Known rows, with every step that occurs:
biza/nomol/degumud/giko/lili: [ -8.8  19.9  -8.5  -4.9  -4.8 -45.3  -8.0  10.1  39.5  38.3   2.9 -51.9
 -23.3  13.7 -44.7  39.5  49.2  15.3]
biza/nomol/degumud/giko/lili/pasan/fesozo: [-14.5  23.1  -1.4  16.3 -17.6 -61.6  -1.9   9.7  34.1  22.7 -15.0 -24.2
  -3.7  12.0 -49.8  42.4  59.2  11.2]
lili/giko: [  2.8   9.7   0.5 -35.4 -21.0 -41.3  10.6  19.9  -1.0  16.5  -9.4  20.0
  14.8 -23.6 -11.9  12.6  18.6 -10.0]
biza/nomol/degumud/giko/lili/pasan: [-19.1  34.5 -17.0  -2.5  -9.3 -62.7   3.5   0.7  33.3  39.6  -8.2 -33.2
  -4.8   1.5 -42.2  35.8  60.0   4.1]
degumud/giko/biza/nomol/fesozo: [  1.8  18.1 -28.9  -4.1 -16.7  -2.3 -16.6   9.8  60.3  57.0  11.0 -29.0
 -48.7   1.9 -45.4  22.9  39.7  -3.4]
degumud/giko/biza/nomol: [ -2.7  30.0 -19.9   5.5 -27.7   2.9 -19.0   4.6  48.9  40.6   9.5 -43.5
 -45.7   0.0 -30.3  21.3  44.2 -15.8]
lili/pasan/fesozo: [-12.8   8.7  10.7  35.9 -21.3 -30.1  12.4  -4.2  -6.9 -25.5 -31.9  52.5
  38.7  -7.7  -5.0   1.2  16.0 -12.1]
fesozo/pasan/lili: [ -4.8  -1.5  10.1  44.7 -15.0  22.9 -18.2 -67.4  -6.5 -57.6 -19.4   2.3
  -4.6 -47.4  34.9  -3.5  24.3  31.0]
degumud/giko/lili/pasan/fesozo/nomol/biza: [  3.7  34.2 -32.2  17.3 -46.4  24.0   5.4 -12.0  38.5 -17.0 -49.5 -17.4
 -28.7 -24.8 -14.2  35.7  49.4  -2.3]
pasan/fesozo: [  6.5 -24.0  30.1  39.2 -21.6   3.9 -11.9  21.3   4.1 -32.3 -13.5  17.8
  -1.7  23.2 -13.5   9.4  -2.8  13.5]
nomol/degumud/giko/lili: [  0.9  16.0 -19.6 -25.6 -34.9  22.1  -9.2   2.9  34.1  21.8   1.3 -38.2
 -31.7 -19.0 -41.0  32.3  59.4  38.0]
degumud/giko: [ -8.5  15.4  -8.3 -14.3 -11.0  43.5  -1.2 -22.0  16.7  -8.2   7.2 -18.6
 -33.8 -20.0  -2.4  16.9  33.1   0.1]
biza/nomol/fesozo/pasan/lili/giko: [ -4.2  -8.0  -1.0  12.8  18.6 -78.8  -4.5 -18.1  25.8  16.4 -16.0  14.2
   4.3  -6.4 -22.2  15.9  21.1  19.7]
fesozo/nomol/degumud: [  1.2  14.3  18.1 -34.3 -21.6 -22.9 -44.6 -19.9  41.5  23.3  -4.1  -2.5
   9.8 -12.3  24.6  12.7  -8.2  39.0]
degumud/giko/lili/pasan/fesozo: [-17.8  16.8 -26.9  30.2 -34.5  31.6  26.1  -7.6  17.5 -16.3 -37.5  -5.9
 -45.8 -25.4 -26.2  31.9  62.7  -4.8]
biza/nomol/degumud/giko: [-10.6  24.0   6.6 -19.0   0.8 -50.3 -19.6  -1.6  35.6  33.3  17.7 -36.6
   0.3  16.6 -31.8  30.9  38.8  14.3]
fesozo/pasan/lili/giko/biza/nomol/degumud: [  4.3  18.2   7.1  19.8 -46.6 -46.5 -34.0 -34.9  22.4  -4.6 -16.3  -4.3
   9.0 -46.3  -1.5  11.8  53.2  31.6]
fesozo/nomol: [ -6.3  10.2  14.8 -12.5  -7.8  -8.9 -28.6 -25.7  25.4   4.3 -16.4   3.4
  -8.7 -11.8  41.7   6.7 -23.7  10.9]
giko/lili/pasan/fesozo: [ -9.5   2.5 -25.6  56.8 -29.5 -13.3  31.7  17.7   0.5 -10.6 -57.5  15.2
 -14.9 -10.2 -31.9  19.8  37.1  -4.4]
nomol/fesozo/pasan/lili/giko: [  6.0 -19.6  -8.1   0.9  -2.7 -12.3  -3.8 -33.2  18.9  -8.2 -18.4  39.2
   0.9 -43.9 -10.0   0.6  20.5  44.4]
pasan/lili/giko/biza: [ 33.0  -5.9  -1.8   4.6 -52.0 -39.3  -6.5  13.2  27.1   0.6 -28.5  17.6
 -26.4 -18.8  -8.8  -7.7  33.5 -18.0]

Rows:
[  6.4  28.2   6.8  22.7 -34.8 -40.3  -8.6 -11.5  16.8 -25.7 -47.1  44.1
  57.5  -8.3  16.1   5.4   0.2  -9.2] : lili/pasan/fesozo/nomol/biza
[ 10.3   2.5  32.0   9.4 -65.0   7.0 -58.4   5.3  61.4   4.6 -11.9  -1.5
 -19.4   3.8  -5.7  26.0  11.5  41.6] : pasan/fesozo/nomol/degumud/giko/biza
[ -8.4  33.5   7.5  13.2 -62.6 -23.9 -27.6 -14.6  42.7   7.1 -32.6  35.7
  18.8 -26.4  -0.5  16.1  34.3   9.0] : lili/pasan/fesozo/nomol/degumud/giko/biza
[ 26.4  -1.1   1.7  12.1 -39.8 -72.1  -7.6  18.7  33.2  10.9 -26.4   6.6
 -25.3  -3.8 -16.0  -0.8  34.8 -26.2] : pasan/lili/giko/biza/nomol
[-16.5  14.4  18.8  30.1 -26.3 -37.1  -5.4 -18.7   8.3 -22.7 -43.3  55.7
  34.1 -14.1  23.3   5.7   3.6  -4.6] : lili/pasan/fesozo/nomol
[  2.2  -6.6  25.3  16.0 -51.4  12.3 -37.0   1.7  47.2 -13.7 -28.6  -7.4
 -35.4   1.0  -9.9  39.8  19.8  47.3] : pasan/fesozo/nomol/degumud/giko/lili
[ 11.7  22.9  -9.9   5.1 -32.1 -63.6 -34.9  35.2  51.8  74.0  12.5 -34.5
  -1.9  23.6 -47.5  11.6  24.9   3.4] : giko/biza/nomol/degumud
[ -9.9  25.3 -27.5   9.4 -21.2  10.4 -25.8 -16.9  54.1  42.8   8.1 -32.7
 -40.3 -19.8 -35.0  27.0  46.6  13.1] : degumud/giko/biza/nomol/fesozo/pasan
[  2.7 -14.1  40.4  30.8 -29.4  -2.1 -34.1   0.0  25.7 -27.7 -26.6  17.4
  -9.1  12.2  20.0  15.3 -22.1  22.9] : pasan/fesozo/nomol
[ -0.1  15.5   2.6  34.5 -37.0 -37.3 -23.8 -37.4  13.6 -14.3 -25.0  -2.4
  -4.2 -45.0   6.8   8.1  43.8  11.1] : fesozo/pasan/lili/giko/biza/nomol
[ 13.0   0.6 -20.0  40.0 -14.0 -45.5 -28.1   1.5  53.6  45.5  -8.7  -9.8
 -23.5   3.7 -33.4   4.0  22.3  12.1] : giko/biza/nomol/fesozo/pasan/lili
[-13.9  16.7 -44.5  31.2 -16.4 -16.9  38.3   5.4  -3.9   9.4 -47.9   4.4
 -13.6 -24.0 -22.0  13.9  37.6 -14.0] : giko/lili/pasan
[-19.7  27.9 -43.4  10.2 -24.7  29.9  28.2 -16.9  15.1   0.2 -31.7 -14.8
 -44.9 -37.9 -20.2  27.6  63.7 -11.1] : degumud/giko/lili/pasan
[ 10.6  18.3 -31.0  43.1 -39.9 -20.8  12.8  12.8  20.3 -11.7 -71.1   6.7
   2.1  -8.7 -16.9  22.7  22.2  -1.2] : giko/lili/pasan/fesozo/nomol/biza
[ 28.8  31.2  -6.6 -22.4 -17.8 -14.7 -33.7 -13.0  36.7   1.5 -22.6 -14.7
  26.1  -2.3  31.6   6.1 -26.6   7.6] : fesozo/nomol/biza
[-13.9  36.4  -8.7 -26.8 -38.6  -8.4 -23.4 -32.9  48.1  23.6 -27.1  -8.1
 -13.7 -39.0  14.7  31.0  35.9  31.7] : fesozo/nomol/degumud/giko/lili/pasan
[ 33.0 -14.1  -7.3   5.5 -26.0 -76.5  -4.3  22.0  46.6  28.0 -27.8  22.3
 -26.5  -2.0 -32.0  -1.6  30.5 -12.4] : pasan/lili/giko/biza/nomol/fesozo
[ -4.1  18.7 -10.5  -1.9 -49.5   6.5  -2.0   3.8  31.5   4.5 -17.6  -8.2
 -13.4 -18.7 -44.6  35.9  67.8  32.9] : nomol/degumud/giko/lili/pasan/fesozo
